Every row comes from one small tree of marks. The marks that hang from a mark follow it in brackets, in the order of their numbers. Every link used is in the known rows. Which tree was each row made from?
Known rows:
Z405[Z248[Z105[Z2] Z272 Z361]]: [  3  -8 -18  -9  36   6  -7 -15   0  10   6  18  18   4   6  -2 -18   2
  -9   4 -10   2 -10  16 -37   4 -15   7   0 -10 -12  -6   4   3  -7  16]
Z405[Z248[Z105 Z272 Z293 Z361]]: [ 14  -5 -15 -11  35  -1   1 -11   6  29  10  15  28   4  14 -10 -25   8
   9   4  -4  -1 -11  14 -50   2 -17  22  -2 -18 -26  -4   7  -5  -6  12]
Z361[Z248[Z132 Z272 Z755]]: [  9 -29 -16  -3  29 -14   6 -13   1  -6  -5   5   6   3   2  -1   2  13
  -4   4 -10  -1  -8   5 -36  -6 -11   3   4  -3  -4   3   5   0  -6   7]
Z105[Z244]: [  2   1   8   2  -3   3  -9  -4  -2  -3  11   1  -8   0   3   3  12   1
 -10   5   5   2  -1   1  -1   4  17  -4   1  -7  -5   0   7  -2   2   0]
Z132[Z248[Z272 Z361]]: [ -3 -23 -23  -6  31  -1   0  -7  -3   0  -2   8  12   0   4   2 -11   7
   9   3  -7  -3  -3   2 -32   5  -7  14  -3  14  -5   3   6   4  -2   7]
Z105[Z2 Z244 Z277[Z755[Z248]]]: [ -2  -6  14   3   9   5 -12  -5  -8 -25  11   0   7   4  -1  11  19  -2
 -35   6   3   8  -1   0 -19   5  20 -14   6 -33 -22  -1   4   8  -4  11]
Z277[Z2[Z105[Z244]]]: [  5  -3  32  -1  -2  14 -10  -8   6 -10  10   8 -14   5   4   1  -2   7
  -6   3  -8   6   0  12 -10  -2   7  -1  -3 -27  -7  -5   2  -4   2  -5]
Z105[Z2[Z244]]: [ -1  -5  -1   0  -3   5 -11  -8   1   5   4   6  -2  -5  -6   1   9  -8
 -15   2 -14   6  -4   9  -1   0   7   5   0  -6   2   2   9   9  -5  -1]
Z248[Z105[Z2 Z244[Z755]] Z361]: [  3  -3  10  -5   6   0 -12 -18  -8   5  11  18   4   5   9   0   9  -1
 -38   9  -9   5  -9   7 -17   4   9   5  -2  -4 -14  -5  12   5 -11   9]
Z2[Z105 Z277 Z755[Z248[Z272]]]: [  0 -13  22  -8  31 -22   4 -12  13  -6   8  19   2  -4  -9 -12  -4  15
   8  -5 -28   0 -13  13 -26  -9 -32   1   4 -17 -12  -2   3   4 -11   8]
Z132[Z248]: [ -2  -1  -7  -3   8   0  -1   1  -1  -2  -2   0  -2   1   1   3  -7   4
  -4   2   1  -2  -2  -1 -19   5   4  -2  -3  12   1   4   3   5  -2  -3]
Z405[Z248[Z105[Z277] Z361 Z755]]: [ 17 -15  -3 -12  33   1  -6  -8  -3  24  18   5  32   7   0   1  -9  13
 -17   6  18  -2  -5  19 -36   9 -13   0  -6 -19 -15  -8   7   9  -7  19]
Z361[Z248[Z105 Z132 Z755]]: [ 14 -12  -3  -6  20 -14   2 -14   0   6   2   4   7   6   7  -2 -10  11
 -18   6   1  -2  -8   9 -27  -3 -11  -6   4  -6  -7  -1   6  -1 -10   7]
Z405[Z248[Z755]]: [ 14   1   1  -5   9   2  -1  -3   4   7   4  -2   3   1  -7  -5  -3   9
 -16   1  10   1  -8  12 -25  -1  -6   2  -5 -15  -3  -2   2   6  -2   6]
Z755[Z244[Z105[Z2]] Z248 Z277]: [-13 -25  29 -13  -4  -6  -3   7   6 -25  -1   9  -9  -2   5   0   9  -6
 -25 -10   0  11  -3   5 -18  -4   6  11   6 -45  12  -6  10  -1   1   3]
Z2[Z244 Z277[Z105] Z755]: [ -5 -20  11  -1   8 -15  -6  -8   9   1  16   2   4  -7  -2 -10   5  12
 -12   7 -15  -6 -11  15 -14  -1  11  10  -3  -1  -6   1  14  17   0  -1]
Z405[Z248]: [  3   9  -7  -5   8   7   0   1   4   2  -2  -3   4   0  -2  -3 -12   6
  -5   1   8  -1  -5   6 -18   5   0  -2  -2  -8  -1   1   1   0   0   1]
Z248[Z132 Z293]: [  9  -8  -6  -5   6 -15   2  -8   1  13  -2   4   7  -6  14  -5  -2   1
   7   6   2   0   0   9 -15  -3   2  14   1 -10 -15   7   4   0  -5  -3]
Z248[Z105[Z277] Z272 Z361]: [  0 -20 -12  -6  38  -4  -1  -7  -5  18  14  11  34   9  10   7   0   4
   9   4  -5  -2   0   6 -26   6 -15   4   1   1 -13  -7   7  -1  -7  17]
Z755[Z248[Z132 Z272 Z293] Z277]: [ -1 -31   2  -8  24 -22  11  -5   6   1   0   7  18  -4  15  -7   0  -8
  13  -2  -7   5  -2   9 -32  -5  -6  25  12 -36 -28   5   9 -11  -7   3]
Z105[Z277[Z2[Z244]]]: [ -2 -18  15   1   5  12  -4   0   4   4   8  -3   9   7  -2   6  11   2
  -3   3  -7  -1   3   7 -10   5  15   5  -5 -21  -5   0   9   8   0  -1]
Z405[Z248[Z105 Z272 Z755]]: [ 14   1  -9  -7  31  -2   1  -7   6  19  15   8  16   9   4  -4  -8   8
  -8   3   0   1 -13  16 -45  -2 -18  -1   0 -10  -6  -6   5  -1  -7  15]
Z244[Z105[Z2[Z277]]]: [-10  -3   7  -6   0 -12  -5  -6  -4 -14  -4  16  -7  -1  -2  -3   7   0
 -19   0 -14   2  -5   6 -19  -7  -6   1  -3  -1  21  -5   7  18  -1  -1]
Z755[Z244 Z248]: [ -1 -13  10  -6   5  -4   1   1   8  -9  -3   0  -8  -4   3  -2   0   1
  -5  -7   1   3  -3  -3  -3   0   8   2   2 -30  -6   0   0  -6   3   6]
Z361[Z248[Z105 Z132 Z293 Z755]]: [ 25 -10   0  -7  19 -21   4 -15   4  20   5   8   8   5  13  -6 -10  11
 -13   7  -2  -1 -12  11 -40  -6 -10   5   3 -18 -22   1   7   0 -11   4]
Z244[Z105[Z2[Z277]] Z755]: [-14  -1  10  -7  -6 -15   1  -7  -4 -12  -9  17  -5   0  -1  -6  16   5
 -33   1 -19   3 -11   2 -31  -7  -5   7  -6   6  23  -2   9  17  -7  -3]
Z405[Z248[Z272 Z755[Z244 Z277]]]: [  9 -38  12  -9  20  -4  -6   4  13  18  13   4  12   5   5  -3   3  15
  -9  -5  11   7 -11  16 -45  -2   0  18   0 -40   2  -5  11  -2   1  10]
Z405[Z248[Z105[Z244] Z272 Z293]]: [ 15  11  -2  -5  25  -2  -6 -10   8  27  22  11  12   7  16  -5  -7   6
  -5   8  -1   2 -15  12 -51   4   6   5   2 -22 -25  -2  12  -9  -5   7]
Z105[Z2 Z244[Z755] Z277]: [ -3  -2  14   1   2  -2 -10  -8  -8  -5  11   6   1   5   1  10  37   1
 -39   8  -4   5  -5   0 -18   8  24  -8  -3  -2  -8   1   8   9 -11   3]
Z248[Z132 Z272 Z755[Z244[Z105]]]: [  1 -36 -10 -13  20 -13  -2  -4   4  -2   1   9   7  -3  15   0  13  14
  -5   1   3   6  -3  15 -39 -11  -4  18   0 -16  20  -2  10   1   1  10]
Z2[Z105[Z277] Z244[Z755]]: [ -3  -7   6  -7   5   6  -3  -3   3  20   5   3  22  -4  -4   1  17  10
 -14   3 -11   7  -5  11 -29   3  -8   9  -5  -3   6   0  13   0 -14  -5]
Z293[Z248[Z272]]: [-10  -3   2   4  15   0   4   2   2 -10  -9   4   4   5  -3  -2  -8  -3
   7  -3 -13  -3  -5   2 -17   2 -21   2   4  -1 -20  -3  -2   1   0   6]
Z293[Z248]: [ -8   4  13   2   0   2   1   5   0  -9 -10  -2  -2   2  -5  -3 -12  -3
  -3  -3  -1  -3  -2   2  -2   4 -13  -3   1  -2 -20  -2  -2   5   0   2]
Z755[Z248[Z272 Z293]]: [  4  -4  -2  -3  18 -13  13  -5   9   0   0   7   2  -2   4  -9   0  -7
  11  -5 -16   2  -7  -2 -27  -7  -9  13   6 -24 -27   3   1  -7  -3   5]
Z277[Z2 Z105 Z755]: [ -8 -14   4   6  -4  15   1   2   1 -30   0  -7   5  10  13   1 -12   8
 -14   8  -5   1   2   1 -20  -5  15   5  -2 -24 -11  -4  -6   4  12   0]
Z277[Z755[Z248]]: [ -4  -2   1   0   1   4   4   2   0 -20  -5  -4   7   1   0  -2  -8   2
 -11  -1  -1   4   0  -5 -11  -2  -4   0   5 -23 -10  -1  -3  -2   0   6]
Z244[Z105[Z277] Z755[Z248[Z293]]]: [ -5   4  12 -13   2 -12  17   4   3  -8  -4   3  14   1   3  -5  21   1
 -21  -1  -5   3  -6  -5 -43  -1  -4  10  -3 -19 -13   1   8  -2 -10   1]
Z755[Z248[Z293]]: [  6   3   9  -4   3 -10   9  -2   7  -2  -2   2  -3  -4   2  -8  -4  -5
  -1  -4  -6   1  -5  -3 -11  -4  -1   8   3 -26 -26   2   0  -5  -2   2]
Z361[Z248[Z293 Z755]]: [ 23  -8  13  -2   3 -12   4  -8   8   8   4   4  -4   6  -4  -8   0  11
 -15   0  -5   0 -13   0 -31  -6  -5   6  -2 -20 -18   0   2   3  -3   0]

Write each row's tree:
[ -6  -9   4  -1  -3 -11  -6 -14   0  11  -3  13  -1  -6  -6  -7  18   3
 -29   3 -26   3 -12   6 -21  -2   4  11  -5   0   9   3  15  20 -12  -3] => Z105[Z2[Z244[Z755] Z277]]
[ 20 -21   0  -9  14 -10  -2 -11   1  15   6   9   6  -1   2  -6  -8  10
  -9   5   4  -1  -7  10 -37  -2  -5  23  -9  -7 -21   1   7  14  -2   6] => Z132[Z248[Z293 Z361 Z755]]
[  4 -20  26  -1   9  10  -8   5   2   7  12   2  19  20  18  10  -5  18
 -13   5   7   2   2   2 -26   4  13  -2  -2 -40  -5  -8   2   4   1  11] => Z248[Z105[Z277[Z2 Z755[Z244]]]]
[ 11 -41 -10  -6  29 -14  -2 -11   7   2  -4   6   2   1   8   0   3  20
  -8   1  -5   1 -11   5 -40  -5   0   8   2 -17   2   2   6  -1  -3   9] => Z361[Z248[Z132 Z272 Z755[Z244]]]
[ 14  12   4  -9  21  -4   0  -1   3  32  15   2  26   8   9  -1 -10   6
  -6   5  11  -1  -8  10 -43   9   0  -2  -2 -21 -22  -2   5   0  -8   6] => Z405[Z248[Z105[Z277] Z293]]
[ -1 -45   8  -5   8  -5  -3  -3  -1  -7  16   2  17  -1   7  -4  -2   2
 -17   2   9   4   0  17 -20  -5  -1  24  -2 -24 -15 -10   8   4   6   7] => Z248[Z361 Z755[Z277[Z105]]]
[ -2  -4  17   3   2 -12 -17 -17  -5  -4   9  13 -14  -2  -2   1  16   1
 -23   5 -11   3  -6   6  -8   1  18  -5  -1  -8  -1  -1   9  16  -1   2] => Z105[Z2[Z277] Z244]
[  7 -10 -11 -12  29   3 -15 -17  -5  11   8   8  19  -3  17  -2 -18   9
 -10  14  18   0  -3  20 -27  13   8   6   0 -16 -17  -1  14  -3  -4  10] => Z405[Z248[Z105[Z244] Z132 Z361]]
[ -9 -15  -5  -4  -1  15  -7   8  -3  -1   7  -4  31   2   1   6  10   9
 -17   7   6   6   4   6 -33   3   3   9  -1 -11  17  -3  15   7   0   1] => Z2[Z244[Z105[Z277[Z755]]]]
[  0 -32  34  -7 -10   8  -1   5   9  -5  10   5   2   7  -2  -4  10   2
 -18  -2  -2   6   0  18 -26  -9   1  26  -4 -41  13  -8  19   6   2  -2] => Z248[Z755[Z277[Z2[Z244[Z105]]]]]
[ -5 -28  28  -7   2  -8   0   8   9  -7   2   0   0  -1   5  -2   0  -2
  -7 -10   6   6  -2   1  -6   0   9  11   6 -45  -6  -2   7  -8   1   4] => Z755[Z244 Z248 Z277]
[ 12   2   1  -6  15  -8   0  -6  -1  14  13   5   2   9   4   1  -8   5
 -17   5   2  -2  -8   9 -30   0  -9  -6  -3   7  -4  -2   7   7  -7   7] => Z132[Z248[Z105 Z755]]
[-10 -28  25 -11  -9  -2  -6  13   7  -3   3   4   5   2  11   1   4   7
  -9  -6  11   8   0   6 -18  -2   7  18   1 -27  23  -7  14  -5   6  -3] => Z755[Z244[Z105] Z277]
[ 11   3 -12  -5  21  -2   4  -3   9  17   3   5  12   1   5  -8  -8   7
   9   1  -3   0 -11   7 -45  -1  -5  14  -1 -16 -18   2   2  -4  -2   2] => Z405[Z248[Z272 Z293]]
[ 22   2   6  -7   7  -4   1  -5   8  21   8   2   4   1  -1 -10  -5  10
 -12   2  10   1 -11  15 -37  -4  -5  12  -5 -27 -16   0   2   6  -2   5] => Z405[Z248[Z293 Z755]]
[ 25  -5  16  -5  18 -15   4  -8   4  25  17   6  16  14   2   1   3  12
 -19   4   0  -3 -12   3 -45  -1  -7  -6   0 -18 -25  -5   7   4 -11   8] => Z361[Z248[Z105[Z277] Z293 Z755]]
[  6 -14 -13  -3  25  -8   3  -5   1   4   7   4   2   5   0   2   2   7
  -5   3  -7  -1  -8   6 -39  -3  -8   4  -3  11  -1   2   5   8  -4   7] => Z132[Z248[Z272 Z755]]
[ -6  -1   5  -8  13  -4   8  -4   2  14   8   1  21   3   2   0  15  -5
 -23   2 -10   2  -7   1 -26   7  -2  -1   1 -13 -14  -1  15  -3 -17   7] => Z2[Z244[Z755[Z248[Z105[Z277]]]]]
[ -7 -17 -19  -5  30 -12  10  -8   1 -16 -10   3   8  -7   9  -1  -1  -5
  12   0 -10   1  -1   4 -17  -3  -9   3   9 -10 -13   6   1  -8  -5   8] => Z755[Z248[Z132 Z272]]
[  1   0  18  -5   4   2  -8  -5  -2   6  13   4  10   2   2   6  25  12
 -23   7  -2   8  -4   6 -27   5   4  -4  -4  -5  -4  -2   9  -4 -10  -2] => Z2[Z105[Z244[Z755] Z277]]
[  4 -13  -6  -3  27   1 -10 -14  -3  10  19  14  16   6  14   2  -1   4
   3   7  -5   1  -4   7 -20   4   0   9   3  -5 -16  -7  12  -6  -2  14] => Z248[Z105[Z244] Z272 Z361]
[ 14 -20  19  -6  17 -10 -14  -8  -1  21  22  11   8   9   7  10  18   6
 -30   1   4   6  -7  14 -22  -1   3  -9  -2 -26  -4  -7   6  14  -8  17] => Z248[Z105[Z2 Z277] Z755[Z244]]
[-17  -8  23 -11  -9  -7  10   5   0 -32  -7   9  -1   2  -2  -4  17 -10
 -38  -7 -13   9  -7   1 -27  -6  -4  12   4 -26   7  -4  10  -1 -10  -1] => Z244[Z105[Z2] Z755[Z248 Z277]]
[ 12 -10  -5  -6  16 -14   0 -12  -3  16   9   5  13   2  13  -1  -3   3
 -10   7   5   1  -2  17 -16  -5 -11   0   2  -5  -4  -1   6   2  -9   9] => Z248[Z105 Z132 Z755]
[ 11  -6   2  -7  13  -3   3  -7   1   6   4   9  25   3  13 -10 -24   2
  -6   3  -2   4  -4   4 -26  -3 -16  18   4 -36 -34  -5   3  -3  -4  13] => Z277[Z755[Z248[Z105 Z293 Z361]]]
[ 16   3  -1 -11  19   0  -8 -15   1  23   8  18  15   1   8  -8 -23   3
 -14   5  -4   2 -11  17 -36   4  -7  14  -4 -25 -25  -4   5   7  -8   9] => Z405[Z248[Z105[Z2] Z293 Z361]]
[  8 -20   5 -10  12 -19   1  -6   8   2  -7   3   0 -11  17  -6  -4   3
   1  -2   4   3  -3   6 -18  -3  11  17   4 -40 -20   7   4  -6  -2   3] => Z755[Z244 Z248[Z132 Z293]]
[  2 -11  35  -2   4  -8   0   5   2   9  12   4  11  12  -1  -3 -11  -5
 -17  -3   4   2  -5  16 -19   0 -25   3   5 -24 -25 -11   8   4  -6  10] => Z293[Z248[Z105 Z755[Z277]]]
[ 12   2  -4  -2  22 -11   8  -8   9  18   6  12   9  12  10  -5 -11   6
   3   1 -19  -2 -15  -3 -44  -3 -12   3   6  -8 -20  -2   5 -10  -7   3] => Z361[Z248[Z105 Z272 Z293]]
[  0 -16 -11 -12  28 -10   4 -14  -4  -5  -4   9  18  -6  14  -4 -21  -4
   2   3   0  -1   2  10  -7   3 -14   7   5 -16 -22  -1   6  -6  -8  12] => Z755[Z248[Z105 Z132 Z361]]
[  4 -30  47  -5  -2 -12 -15   4  10   3  17  12  -7   2   1   1  10  10
 -21  -3  -1   4  -8  12  -3  -1  12   8   3 -32  -3  -1   8   9  -6   5] => Z105[Z2[Z755[Z244 Z277]]]
[  8  -6  33   1   9  -6 -17  -8  -2  -4  26   7  -5   3  -7  10  31   8
 -28   9   1  -1  -6  10  -4   7  22 -16   0  -9 -19   1   8  15 -10   9] => Z105[Z2[Z755] Z244 Z277]
[ 15 -13   7  -8  22  -1 -13 -16  -6  11  21  11   5   5   8   2  -4   9
 -24  11   8   0  -7  14 -31   6   4   4  -6  -1 -18  -4  15   8  -3  12] => Z132[Z248[Z105[Z244] Z361 Z755]]
[ 15  19   5  -7  11  -2  -6  -9   4  21   9  13   4   5   8  -6 -14  -1
 -18   3  -3   3 -13  14 -36   1  -4   1  -1 -22 -19  -2   2   4  -9   5] => Z405[Z248[Z105[Z2] Z293]]
[  5  -6  -6 -11  31   6  -5  -5  -4  19  11   4  33   6   5   2 -16   9
  -6   6  15  -2  -3  12 -29  15  -7  -1  -4 -12 -13  -6   7   2  -5  13] => Z405[Z248[Z105[Z277] Z361]]
[  6   6  29 -11   0 -14   4  -4  10 -20   4  15 -14  -4  -5 -10   8   0
 -23  -2 -15   1 -12   6 -22  -9  -4   6   2 -28 -19   0   5   9  -9   4] => Z244[Z105[Z2[Z755[Z248[Z293]]]]]
[  9 -17 -18  -3  26 -15   8 -11   5   4  -8   7   9   0  12  -5  -7   9
  10   4 -14  -2  -9   1 -41  -3  -3  12   6  -8 -15   7   4  -6  -6  -2] => Z361[Z248[Z132 Z272 Z293]]
[  3  -7  37  -5  -9 -14   5  -1   7  -2  10   4  -1   1   7  -8  18  -4
 -25  -1  -3   7  -8  -2 -27   0  18  20   4 -41 -30   1  16 -11  -9  -3] => Z105[Z244[Z755[Z248[Z293] Z277]]]
[  4  -4  -7  -4  18  -9  -4 -15  -4  -5  -5  12   0   4   9   3 -12   1
 -20   6 -11  -1  -8   6 -21   1  -2 -12   6  -1  -6   2   4   1 -12   2] => Z361[Z248[Z105[Z2] Z132]]
[  9 -21  38 -10  14  -6 -12   2  11  16  19   8   9  -1   0   4   9  25
  -3  -1   4   2  -6  14 -16   3  -4  -3  -3 -20  -2  -2   3   3  -7   5] => Z2[Z105[Z277] Z755[Z244]]
[ -3  12  24   3   3   1  -9  -3  -1  -1   9   4  -2   8   6   1  -8  -5
 -14   4   0  -2  -5   6 -10   9  -2 -10   4  -8 -30  -7   6  -1  -2   6] => Z293[Z248[Z105[Z244]]]
[ 13 -15  -3 -10  23  -4  -3 -11  -5  14  11  10  13   6   5  -1 -15   9
 -16   6   4  -3  -6  12 -30   2 -14   7  -6   5 -10  -4   9   9  -6  12] => Z132[Z248[Z105 Z361 Z755]]
[ 11  -3   6 -10  17 -10   6 -11   4  11   4  13  12  -1  10 -10 -18  -5
   2  -1  -7   1  -5   5 -17  -2 -15  15   2 -28 -37  -4   4  -6  -5  11] => Z755[Z248[Z105 Z293 Z361]]
[  0 -22  17  -5   3  -3 -15  -4   4  11   1   9  10  -3   8  -5 -12  27
  -7   0  -3  10  -5  10 -28  -6 -13  10  -2 -29  15  -6   3   7   3   0] => Z2[Z105 Z277[Z755[Z244]]]
[  2  -8  12  -4   6   0  -8  -3   2  -7   4   9   4   5  12   3  -8   2
 -29  -1  -6  10  -7   3 -20  -3   2  -5   7 -41  -9  -5   0   1  -4  14] => Z277[Z755[Z244 Z248[Z105[Z2]]]]
[ -7 -19 -23  -2  26  -5   7  -6  -2 -20 -10   1  19  -4  10  -1  -7   3
   3   3  -6   4   1   2 -28  -5  -9   7  10 -18 -11   4   1  -5  -4  11] => Z277[Z755[Z248[Z132 Z272]]]
